(in the rows, 128 means zero)
Known rows, with every step that occurs:
y/c/x: [117 122 126 154 129  90 157 143 129 117 122 128 129 131 155 105 113 139
 136 137 134 103 150 143 132 148 131 127 115 120 135 125 126 113 140 141
 132 124 113 124 134 100 114 144]
j/v/u/y: [101 138 123 140 121 154 131 102 121 122 107 143 124 101 126 152 137 112
 111 119 139 132 137 139 116 101 142 124 116 104 115 141  89 119 113 143
 162 142 139 138 144  82 130 112]
j/x/c: [131 128 135 146 123  96 115 102 121 115 106 133 133  85 119 144 135 130
 151 119 133  94 143 102 126 155  98 162 100 123 122 106 112  79 135 129
 145 109 118 121 138 143 133 120]
j/d/g/x/c: [129 114 130 140 102  96 126 129 153 103 126 148 123 105 147 171  91 116
 169 131 122 126 170 118 111 152  89 170  98 126 110 119  85 105 115 124
 134  97 123 100 164 134 129 129]
m/j/v/u/y/c/x: [104 132 143 176 119 121 146 119 119 112  89 139 125  90 138 127 121 121
 111 108 155 108 167 154 110 124 141 147 112 111 120 132  90  94 122 160
 150 129 142 126 147  59 122 126]
v/u/y: [120 146 101 132 122 145 141 104 125 127 126 142 124 100 107 150 139 104
 122 125 134 119 129 136 123 105 148 126 119 115 121 127 105 127 114 143
 151 117 142 134 136 124 140 102]
m/j/x: [128 134 149 144 137 118 114 115 101 125 116 132 142  95 112 134 122 131
 108 103 143  97 140 123 116 158 118 169 125 151 126 108 119  94 124 121
 116 128 130 118 130 139 136 125]
v/u: [123 129 117 133 117 142 110 118 122 145 126 123 120 120 117 156 145 104
 126 127 139 131 139 126 119 117 145 120 126 119 122 118 113 147 112 127
 147 127 138 135 131 115 136 113]
a/x: [129 132 124 131 133  94 123 141 129 104 112 149 132 127 133 137 127 123
 133 131 143 126 157 132 128 142 142 107 116 134 119 116 134 116 141 127
 123 111 101 134 132 134 122 126]
m/u: [131 129 127 132 129 128  83 102 142 133 113 133 123 142 121 141 132 103
 130 124 122 127 136 129 123 127 133 133 125 148 126 118 106 129 112 119
 130 122 141 127 137 104 133 140]
d/g: [119 122 145 136 124 135 139 134 141 123 135 135 129 133 122 135 107 126
 137 117 109 131 150 121 121 134 125 126 124 130 122 130 117 146 108 125
 117 117 129 123 132 121 131 117]
a/x/g: [121 137 130 162 139  96 123 128 139  99 113 154 158 123 134 124 127 113
 138 135 154 124 158 127 132 141 141 103 106 150 115 132 141 107 142 133
 113  95  87 144 128 106 118 124]
j/v/u/y/c/x/a: [109 126 129 189 121 101 171 109 126  92 105 152 131  90 161 128 118 112
 127 116 155 113 163 174 132 114 151 109  88 109 104 133  87 108 111 161
 162 133 131 133 155  55 118 131]
y/c/x/g/d/j/v: [ 98 103 153 192 105  84 150 134 127 107  87 149 149 138 165 106 111 137
 137 125 149 109 167 165 118 139 101 142 100 140 122 148 128  96 119 141
 142 114 116 136 156  17  93 140]
g/x/c: [143 122 116 126 124 102 118 128 141 114 108 134 124  96 138 143 107 124
 147 133 134 112 152 117 124 146 112 176 116 130 119 123 122 107 141 124
 130 100 120 129 147 157 119 128]
a/x/g/d/j/m/u: [125 129 119 166 112  92  73  80 145 120  88 170 166 128 125 140 125  80
 138 122 146 121 197 157 119 138 139 135  88 182 111 133 118 124 107 121
 121  77 128 133 145  50 111 124]
j/m/u/v: [105 134 109 132 122 133  59  84 140 141 112 117 121 152 123 142 128  84
 102 120 117 144 166 131 107 143 153 142 100 145 128 122  81 149 115 136
 126 109 161 108 107  82 115 146]
u/y/c: [132 138 113 137 133 110 155 139 123 102 127 152 126 115 127 112 115 134
 131 133 130 115 129 143 147 130 123 135 117 116 133 146 117 132 130 161
 133 111 125 113 132 132 102 120]
c/x/g: [107 134 132 166 140 109 158 107 135 118 121 132 156 128 145 102 122 124
 138 131 139 111 138 129 121 128 133 120 112 145 124 124 139  84 135 127
 120 114 114 155 138  76 134 134]
c/x/g/d/j/v: [ 90 110 151 181 109 104 147 116 131 115  85 147 154 135 161 115 124 126
 134 114 146 121 151 156 100 116 111 142 106 140 115 139 130  76 117 120
 137 125 123 151 157  20 120 135]
d/j/v/u/y/c/x/g: [ 86 127 128 190 104 125 166 117 120 107  91 147 150  97 140 124 122 114
 126 114 154 106 174 150 107 119 133 116  90 124 121 152  99 101 114 157
 152  98 137 152 133  15 106  98]
y/u/v: [119 123 107 146 115 126  91 126 123 114 101 114 101 152 125 156 133  99
 117 125 137 167 125 130  98 130 132 137 109 122 127 127  96 126 114 124
 118 137 145 119 104 107 132 137]
v/u/y/j: [118 140 112 141 108 156 141 114 130 127 114 136 125  98 109 138 136  92
 118 119 139 126 128 121 116  95 148 128 133 122 141 143 104 135 131 127
 126 105 156 138 133 121 144  91]
v/u/y/c/x/g/d: [102 141 105 193 124  72 167 104 129 105 109 159 143 121 139 117 121 110
 140 143 154 103 145 159 138 113 131 146  97 125 118 128 117 103 117 163
 157 102 120 140 178  72 115 132]
c/x/g/d/j/v/u/y: [ 77 128 125 183 102 117 154  94 126 113  79 158 149 104 137 136 132 104
 130 109 150 116 156 161  98  96 126 141  97 126 108 138 110  78  99 134
 163 115 139 163 163  16 130 113]
a/x/g/d: [122 132 125 168 133  60 122 122 137  95 102 166 150 136 138 128 123 116
 143 141 158 128 149 146 137 135 128 127 108 154 106 130 147 105 135 125
 128 101  89 142 163 108 120 138]
u/y: [124 144 113 125 134 130 157 115 125 109 121 150 134 107 120 119 123 127
 127 123 124 120 119 134 129 111 128 138 125 123 127 137 120 112 128 145
 133 123 131 130 129 134 128 118]

Rows:
[125 117 161 156 112 131 129 134 136 118 129 136 128 124 127 152 107 116
 137 106 127 134 156 130 109 141 106 146 122 144 119 126 100 120  97 124
 116 119 146  98 136 108 147 125]
m/j/d/g
[ 94 118 122 169  93 101 155 127 113 114  82 156 123 105 144 140 127 120
 131 115 148 108 165 171 105 113 123 141  96 104 118 133  99 117 102 151
 172 122 139 133 164  38 108 122]
g/d/j/v/u/y/c/x
[113 117 145 141 112 116 143 132 139 121 140 141 124 135 140 153 107 119
 146 126 117 138 148 129 117 137 105 119 106 129 118 129  95 127 108 125
 131 127 131 101 145 107 141 127]
j/d/g
[129 118 133 146 101 108 115 112 117 118  99 131 139  81 106 150 139 121
 150 100 131  86 150 106 106 155  90 163 100 131 124 114 114  93 112 125
 135  87 135 130 117 126 128  94]
d/j/x/c
[ 89 106 141 197  92  97 129 126 123 122  85 141 144 130 155 134 128 116
 132 122 161 116 174 164 108 127 116 136  95 123 113 139 111 120 106 139
 159 116 127 144 164   4 100 130]
y/c/x/g/d/j/v/u
[137 110 147 153 104 103 117 135 151 103 110 144 125  93 138 169  89 113
 157 112 132 120 181 120 107 160  91 193 112 145 112 118  90  96 108 119
 120  93 140 100 157 137 137 130]
m/j/d/g/x/c
[103 128 122 143 108 146  62  87 145 138 106 113 119 147 123 125 123  73
  98 120 124 144 167 115  95 133 154 143 115 147 152 136  83 150 135 120
 102  87 171 109 106  76 122 131]
y/j/m/u/v
[104 146 114 186 136  72 136  64 149 111 100 171 161 125 146  96 102 103
 136 141 130 101 173 166 144 129 134 157  79 153 122 130 101  91 122 158
 145  95 131 115 178  44 107 155]
j/m/u/y/c/x/g/d
[121 140 111 161 118 127 105  59 145 128 101 173 167 117 109 127 121  85
 131 113 127 112 160 160 123 109 126 158  93 170 120 146 102 114  90 136
 133  81 163 127 147  53 116 114]
x/g/d/j/m/u/y
[125 142 101 143 120 125 142 130 120 118 128 137 120 107 115 141 126 114
 121 134 139 115 139 142 137 121 139 129 114 111 129 137 101 146 118 165
 152 117 134 122 135 121 113 106]
v/u/y/c
[128 124 134 166 135 100 167 114 140 108 124 135 137 110 159 113 117 121
 143 118 137 112 142 159 128 124 146 108 108 138 111 116 130 100 114 122
 132 130 123 147 140 105 143 143]
c/x/a
[147 122 118 140 138 101 143 128 130 101 136 150 133  98 156 133  94 118
 121 123 144 126 145 156 137 142 142 143 115 156 108 128 123 139 120 116
 115 129 121 135 148 153 120 142]
g/x/a
[104 130 130 179 133  77 155 102 138 115 111 145 148 137 152 109 122 126
 146 139 141 118 132 148 126 122 120 145 109 142 117 116 140  77 128 126
 136 121 110 147 168  77 133 155]
c/x/g/d
[110 145 107 137 104 162 133  84 134 141 128 133 142  86 109 129 131  80
 111 124 134 126 155 125 117  95 156 127 115 120 140 145  92 139 138 133
 130  95 163 123 133 102 141  86]
v/u/y/j/m
[103 127 128 159  89 143 155 120 144 114 124 146 122 107 123 163 111  81
 139 118 127 131 149 120 105 105 125 124 112 120 131 139  69 135 108 123
 131  96 158 113 149  96 158  90]
v/u/y/j/d/g
[110 123 132 189 131  58 157 127 136 105 113 146 145 148 160  99 112 135
 146 149 147 108 146 155 142 141 114 146 106 138 123 128 145  99 133 141
 137 115 109 132 170  71 105 157]
y/c/x/g/d
[113 128 144 155 105 135 128 103 158 105 116 160 126 132 131 148  99  79
 144 113 110 128 146 119 106 111 112 138 114 147 138 139  63 118 102 117
 115  88 162 102 153  89 150 115]
m/u/y/j/d/g
[112 113 130 185 111  78 160 137 127 114 104 148 151 136 148 105 115 131
 148 129 145  97 156 158 127 139 109 148 105 147 130 137 145 108 112 144
 128  98 119 142 149  59  99 136]
y/c/x/g/d/j
[ 95 120 139 193 108  79 177 128 124  89  86 171 156 121 158  99 108 137
 136 121 145  99 153 168 119 122 105 151  91 131 120 160 117  80 119 152
 144 107 120 140 158  26  93 128]
u/y/c/x/g/d/j/v
[143 127 121 149 121  85 110 127 144  99  96 148 132 105 126 144 139 121
 163 132 143 117 164 117 127 145 123 129 107 117 111 114 127  95 143 134
 135  84 107 132 131 142 125 118]
a/x/c
[107 130 148 145 116 148 149 120 133 106 104 147 131 107 145 111 118 120
 113 117 132 132 131 123 112 104 126 133 131 118 140 164 104 104 150 123
 120 120 144 128 137  95 125 108]
u/y/j/v
[114 142 122 133 116 151 150  99 138 125 132 144 148  96 124  98 112 103
 115 127 124 123 144 126 124 111 139 138 121 130 148 154 111 118 145 136
 109  96 157 115 128 116 130  97]
u/y/j/m
[122 124 124 124 106 156 122 114 127 150 131 130 150 109 118 125 126 113
 123 114 124 122 167 136 111 131 132 128 110 139 130 137 123 141 116 130
 123 109 159 120 109  89 119  98]
d/j/m
[103 110 139 171  91 134 101 110 125 130  94 141 141 129 128 159 141 104
 124 112 158 141 152 150 107 111 119 139 111 133 108 146 112 127  92 125
 156 119 144 149 153  32 117 109]
x/g/d/j/v/u
[127 112 129 151  99  81 111 108 115 120  85 145 134  92 110 155 139 123
 155 106 134  91 146 122 113 150  81 184 101 127 117 111 119  87 104 120
 153  99 127 123 150 131 127 117]
g/d/j/x/c
[122 121 127 125 130 122 139 144 135 115 135 142 126 121 143 143  78 118
 127 125 115 128 164 129 116 149 130 158 120 144 119 133 115 147 122 113
 109 120 120 126 149 141 121 123]
d/g/x
[124 122 127 167 113  79 120 133 129 100  94 167 154 129 128 135 129 112
 143 121 156 120 160 150 122 135 121 129 109 159 113 136 151 111 116 120
 119  86 104 148 142  93 112 114]
a/x/g/d/j
[129 131 119 177 138  82 201 124 130  81 123 158 141  96 157  99 103 127
 139 123 137  99 147 172 148 126 142 119  97 129 117 129 117 108 117 155
 132 116 121 132 142 109 117 138]
u/y/c/x/a
[105 127 145 180 124  85 130 103 119 110 117 145 151 120 133 116 120 114
 125 128 152 109 129 116 126 142 104 162 120 158 135 128 134  94 142 108
 115 110 109 133 169 108 129 126]
y/j/x/g/d
[101 133 122 180 103 102 123 112 125  91  73 183 151 102 122 162 131  94
 129 111 167 127 168 163 109 109 134 125  92 135  98 150 110 106 108 138
 154  93 118 156 155  50 115  98]
a/x/g/d/j/v/u/y
[114 146 108 150 133 103 140  79 144 125 112 153 143 114 143 102 103 105
 133 133 122  93 182 154 134 130 148 135  88 138 135 121  85 106 130 158
 140  99 143 108 140  63 113 139]
j/m/u/y/c/x
[125 135 123 127 127 141  77  75 145 148 127 131 142 129 122 134 128  94
 124 128 117 128 162 131 128 132 143 128 109 143 127 120  98 135 120 127
 135 115 156 107 135  86 123 138]
j/m/u
[ 85 131 126 197 120  80 155 105 123 101  94 161 142 118 155 119 120 121
 130 137 160 120 156 166 130 113 127 139  91 114 109 137 104  87 123 161
 171 124 117 137 184  34 106 139]
j/v/u/y/c/x/g/d
[121 145 109 163 119  93  99  72 145 104  89 193 172 109 114 134 118  76
 136 117 142 114 186 163 119 125 143 137  85 174 109 137 109 104 104 133
 126  65 133 134 146  53 111 114]
a/x/g/d/j/m/u/y
[100 126 126 171 100 134 127 103 121 115  89 160 147 109 118 149 142 102
 124 106 152 130 140 155 111  96 121 144 105 131 107 159 104 114  92 138
 159 109 145 150 154  42 122 102]
x/g/d/j/v/u/y
[133 117 125 140 116 111 127 131 156 110 119 142 123 101 136 149  90 117
 154 124 114 122 175 110 117 153 112 181 113 130 112 128 111 124 122 124
 117  91 127 124 151 152 121 118]
d/g/x/c
[106 131 105 191 105  91 169 116 122 108  98 158 147 110 123 123 121 107
 141 124 150  91 159 166 122 114 124 149  96 132 119 140 122 114  99 159
 153  91 134 152 157  57 111 110]
v/u/y/c/x/g/d/j
